Each row was made from one walk, in order. Every step used is in the known rows, and no mark comes twice. Write each row's walk.
Known rows
L, K: [-11   2  -3   2   2 -14  -1  -7   8  11  10  -9   8   0   5  -5  -8  -4
   0   0  -3 -19  -4  -2  -4   9  -2  18  -8  -8]
K, D, C, L: [-13   4  28 -27   3  24  21  -6  11  -2 -14  25   5  -7  -2  16 -14  -6
  21   7  -7 -19  -3   0 -18 -16  -7  15  19   7]
K, D, C, E: [-19   9  16 -15   3   4  33  -2  -2  19  -1  13  16   5  -3  18 -18 -17
  19  14  -8   7  -4  -7 -21  -8   5  11  17   3]
E, P, S, K, D: [-10 -23  32   1 -16  -2   4   6  -5 -22  11  -2  -5  -9  24 -22  -8 -30
  -7 -11 -27 -11 -21  18 -35  -6 -11  10   7   6]
C, L: [  8   4   9 -11   3  14   1   1  16 -13  -8   5   2   0   1  13  -6   2
   8   3   2 -14  -3   9   2 -12  -9   7   9   0]
L, P, S, K, D, C: [-20  -6  24   4 -23  -4  22 -14  -9 -28   2   6 -14   5  21 -22 -21 -44
   9   3 -41  -7 -23   2 -35  -8 -11  23  16  -5]
R, L: [-10  12  -3  -3   1   0   2   3   0   6  -1   1  -7   7   3  -2   3   0
  -7   7  -5 -12  -5   9  -2 -12  22   0  -6 -16]
P, E, K, D, C: [-39 -19  43 -13   2  22  29 -19 -21  -4  11   5   8 -13  -2 -21  -3 -17
  -5  -2  -2 -17   0  -6 -25   1   7  19  15  10]
D, K, L, P, S, C, E: [-21  32   9  16 -11  -5  21   1  14 -30   0  -6  -8  36  26 -18 -14 -40
  17  -8 -30 -26 -17   3 -11 -24  19  14  25  -2]
P, E, K, D, C, L: [-31 -16  52 -23   4  36  31 -18  -3 -18   1  10   7 -12  -1  -8 -10 -15
   5   1   0 -31  -6   5 -24 -10  -2  26  23  11]
D, R, E: [  3 -10  15 -22   8   0  18  -6 -12 -10  -7 -10 -17   9   1  -2  13 -18
 -14 -10   6  -8 -19   8   7  18  12   2   1   9]
R, L, K, D: [-26  15   2 -18   5 -11   9 -11   9  27  16  -1   1   3  -2  -4   0  -8
  -4  14 -17 -37 -13   5 -18  -5  20  19  -4 -18]
E, P, S, K: [ -6 -25  25  17 -19  -6  -6  12  -5 -32   4  -7  -8  -6  33 -26 -13 -26
 -12 -19 -21  -4 -18  21 -24  -3 -13  10  -2  -2]
R, E, K: [ -4 -24  25  -3   7   2  15  -9 -10 -16   6 -13  -4   1   1 -14  11 -13
 -20  -6  10 -15   4   9  -1  16   1   0 -11   8]
E, K: [  1  -8  17   4  -7  -1   0  -3  -2  -7   1 -10   1 -11   6 -17   1   3
 -16  -5  11  -9  12  -2  -4   4  -6  -1  -6   2]
K, D, R, S, C, E: [-10   4   6 -25  -4 -11  18  -2   7  12   0 -10  18  20   1   8   2 -38
  -5 -22 -18 -18 -15 -17  -8  -8  18  -5  37  18]
K, L, P: [ -4  23   4  14  -5  -8  -3 -10   7 -15  -1  -7 -15  14  21 -23   2  -7
   3  14 -23 -18 -10   7  -8 -10   3  14   2 -19]
K, D, P, S, C: [-21   7  21 -20  -4   7  15  -3  -9   0   1  32   1   2  -1  -9  -1 -32
  -1 -20 -25 -20 -21 -15 -14   3   9  -6  20  23]
C, E: [  1   8  -1   1   3  -6  13   5   6   7   3  -7  12  13   2  16  -9 -10
   8  10   1  13  -4   4  -2  -3   3   3   5  -4]
L, P, S, K, D, C, E: [-20   4  24   6 -21 -10  35  -9  -5 -21   5  -2  -2  17  23  -7 -31 -55
  16  12 -38   5 -27   5 -37 -12  -8  27  22  -8]
K, D, P: [ -8  10  21 -21  -3   4  11  -4  -6  16   1  24   0  -6  -7  -2  -3 -13
   1   8 -15  -6 -13  -8 -10  11   6   8  10   7]
L, K, D: [-17   3   5 -15   4  -9   8 -14   9  22  16  -3  10  -3  -5  -2  -3  -7
   4   8 -11 -24  -6  -6 -16   8   0  19   1  -1]
C, E, P, S: [ -5  -4  24  14  -6   0   2  21  -4 -11   8 -15   7   4  23  -2  -8 -20
   1  -5 -11   3 -16  19 -20  -8  -2   3   0  -4]
K, L: [-10  23   1   2   2   1  -3  -2   5  -4  -7   4  -8   4  10  -8   9   1
   7   5  -9 -20  -4  11  -4  -8   5   0   7  -8]
K, D, P, E: [-27  -2  30 -22   4  15  21 -12 -17   9  14  16   2  -3 -10 -11   1 -26
   0   7 -17 -10 -27  -1 -13  10  17  18  20  10]
L, K, D, R, E, P: [-12 -25  38 -28   9 -11  16  -9  -4   7  14 -19  -6   0  15 -18   5 -23
 -26 -12  -8 -35 -24   7 -23  22   8  28  -7   6]
D, R, E, K, L: [ -5   4  35 -19   6   1  17 -11  -8 -21 -12 -14 -25   4  15 -26  23 -16
 -23 -11   6 -39  -8  17   0  14  11   2   1   2]
E, P, S: [ -7 -12  24  12  -9   6 -12  15 -11 -18   6  -8  -5  -8  24 -18  -1 -11
  -8 -16 -12  -8 -10  15 -17  -4  -4   1  -5   0]
D, P, E, K, L: [-34  12  41  -1   1  11  10 -12 -15 -13   3   5  -9  -5  14 -39   8 -17
 -12  -3 -10 -33 -15  11  -5   9  13  19  12  -5]
K, D, C: [-20   2  17 -16   0  10  19  -8  -8  11  -5  20   3  -6  -5   3 -10  -7
  10   5  -9  -6   1  -9 -19  -5   2   8  12   7]

Which walk is each row?
[-18  26   3  16  -5  -9  13  -4   9 -25   2  -3  -2  35  30 -16  -5 -35
  11  -4 -33 -19 -23   4 -15 -20   9   6  18  -8]
K, L, P, S, C, E
[  5 -18  33 -17   4   0  19  -9 -13 -17  -4 -21 -17  -1   7 -16  15 -16
 -30 -15  17 -18  -4   7   3  22   5   1  -7  11]
D, R, E, K
[-14  -3  19 -12 -22 -12   3  -3  -3   4   4   9   4   0   5 -13  -8 -45
  -4  -9 -42 -18 -22   1 -11   8   1  12  27   5]
R, S, K, D, P
[ -7  -9   9   4   1 -10  21  -2   9  -6   3  -4  21  16   9  -3 -13 -12
 -13 -14  11  -4  10 -14  -5  -5   0  -3   3  12]
S, C, E, K
[ -2  18  13 -21  -9 -10  14 -11  -1   1   1 -12 -25  11  10 -14   3 -15
 -17  15 -23 -20 -22   0 -14 -12  25  16   2 -15]
K, D, R, L, P
[-22  -4   5 -26  -4 -19   3 -14  12  18   7  -9  14   6   4 -15   3 -32
 -12 -34 -22 -48 -15 -22  -9   5  13   9  23  13]
L, K, D, R, S, C
[-10 -14  31   3 -13  -8  17  12   1 -15  14 -10   7   6  25  -7 -16 -39
   0   0 -25   1 -26  23 -37  -9  -8  14  12   2]
C, E, P, S, K, D
[-12  -4  23   6 -11  -7  26 -10   2 -21  17 -13  12  20  16 -17 -10 -38
  -7  -3 -20 -13  -9 -11 -29 -11   0   6  12   9]
L, P, S, C, E, K, D
[  9  -3  17  11 -20   1   4  -4  14 -53  -2  -8 -17  12  29 -12 -20 -35
   9   0 -30 -15 -29  22 -14 -16 -20  23  13 -10]
C, L, P, S, K
[-18   9  20  20 -12  -4   2 -13   1 -40   0  -6 -12  13  34 -46   4 -22
 -12 -18 -25 -41  -5  -1 -18 -13  -1   3   4  -2]
E, K, L, P, S, C
[-22   4   2 -24  -2 -25  16  -8  17  25  10 -17  25  19   7   3  -6 -42
  -4 -24 -21 -36 -19 -19 -11   1  16  13  30  10]
L, K, D, R, S, C, E
[ -9  20  20 -17 -14   1  10  -8  -9 -14   1 -15 -30   9  15 -18   9 -29
 -13   7 -33 -27 -32   9 -20 -14  24   8   9 -15]
K, D, R, L, P, S
[-20 -21  27   4   2  11   9 -12 -13 -16  14 -15   3  -6   4 -24   5 -10
 -16  -6   8 -11  -3   4  -5   4   5  12   2   4]
P, E, K
[-16   6  -1  11 -10  -6   4  -4  -1 -23   5   0 -13  26  21 -23  -3 -25
 -10 -11 -30 -24 -20  -1 -13 -22  22   1   0 -11]
R, L, P, S, C
[-18  18   2  15  -7  -3   0  -9   3 -33  -2   4 -13  23  29 -32   2 -24
   2 -12 -32 -32 -19  -1 -12 -17   5   3  12  -4]
K, L, P, S, C
[-17   6  16 -10   3   6   9  -8  16   0  -9  13   8  -3  10   5 -26  -4
  17  -4  -2 -33  -3  -2 -10  -4 -12  32   3  -9]
D, C, L, K
[-18  -4  22  -9  -4   3  27  -4   0  -7  10  -1  18   9   4  -4  -3 -31
  -5 -13  -6 -16  -2  -7 -23  -9   2  -8  17  20]
P, S, C, E, K, D
[-17  10   1   9 -16 -15 -12  -3  10 -14  -7  -9  -6   7  22 -20   4 -29
   4 -13 -35 -31 -13  20  -5  -9  -1   5  24 -13]
R, S, K, L
[-13  -1  28  -3   8   3  13 -12  -5 -18  -2  -8 -12   4  12 -23  20 -11
 -13  -1   0 -34   0  21  -5  10   6   1  -5   1]
R, E, K, L
[-11  -7  23 -36  13  -9  27 -21  -3  12  10 -12  -7   5  -3  -4  12 -25
 -10  -1  -6 -33 -24   2 -10  24  11  20   4   9]
L, K, D, R, E
[-22   2  14 -23   4  10  14 -12  22  -8   6  15  13   5   2   3  -9 -22
  13 -18 -20 -51 -18  -2 -21 -12  -6  12  17  15]
P, S, C, L, K, D
[ -6  -5  42  -9 -11  13  20 -15  10 -25  -5   3  -2  -6  13 -13 -21 -12
   0  11 -13 -27   4  -5 -26 -12 -16  27   9  -3]
E, K, D, C, L, P
[-22  11  10   9  -6 -12   2  -2  15  -6   0 -14  21  19  21 -18   4 -26
  -5 -22 -16 -36   6   2  -6 -15  10  -7  22   0]
R, S, C, E, K, L
[-17  16  -2  14  -6 -12  16   0   6 -17   9  -7  -2  39  23  -8 -12 -35
  -2  -2 -29 -11 -25   2 -14 -25  24   4   5 -14]
R, L, P, S, C, E
[-21  -4  34  13  -8   6   9  21 -13 -10  -2  -1   7   1  29  -3 -21 -26
   8 -10 -12   3 -13  13 -26  -9  -1  10   2  -5]
D, C, E, P, S
[-31   2  29   3   5  13   8 -13  -6 -19   8 -10  -4  -4  13 -34  13  -8
  -8  -1  -1 -33  -6  16 -10  -2  10  12   9  -5]
P, E, K, L
[ -4  -8  24 -11  -3   4  12  -9  -1   2   8  -6   4 -13  -4 -12   4  -1
 -11   4   2 -15  10  -4 -15   3  -4   1   2   9]
E, K, D
[-15   0  27  17 -15  -5  -9  10  -1 -36  -2  -3 -17  -1  44 -35  -2 -26
  -4 -15 -30 -25 -22  32 -26 -11  -8  11   4 -11]
E, P, S, K, L
[-13 -21   9  14  -5 -15  -5  17  10   0  10 -15  30  19  26  -8 -11 -28
 -10 -29 -18 -10  -5  -2 -12 -13   8   1  11   6]
R, S, C, E, P
[-19 -26  38 -10   2  17  28 -27  12 -35  17  -2   9  11  10 -27 -10 -23
 -13  -5 -14 -37 -14  -9 -22 -16  -1  28  20  13]
S, C, L, P, E, K, D
[ -9  27  10  12 -12  -4   5  -5  12 -21  -3 -11 -21  14  19 -27  -5 -13
   7   9 -22 -26  -3   7  -5 -14  13  23  10 -13]
D, K, L, P
[ -3   5   7  -9   4   1   0  -6  23  -3   2  -2   7  -1   7   8 -14   0
   9   2  -1 -32  -8   8  -4  -2 -11  25   1  -8]
C, L, K
[-12  27   9  17 -11   0  -6  -7  -3 -29   0  -9 -22  11  25 -26   8 -19
  11   7 -32 -26 -21  17 -13 -13   1   8   6 -17]
K, L, P, S
[  1  -5   3 -10   6  11   8  -2  23 -17 -10  19   9  11   5   8 -11  -3
   3 -17   1 -20  -2  -6   1 -17  -4   0  14  13]
S, C, L
[-15  18   9   8 -13  -2   1  -2  -1 -29  -7   3 -19   4  25 -20   2 -26
   9  -7 -27 -24 -22  26 -12  -8  -4   3  14 -10]
P, S, K, L
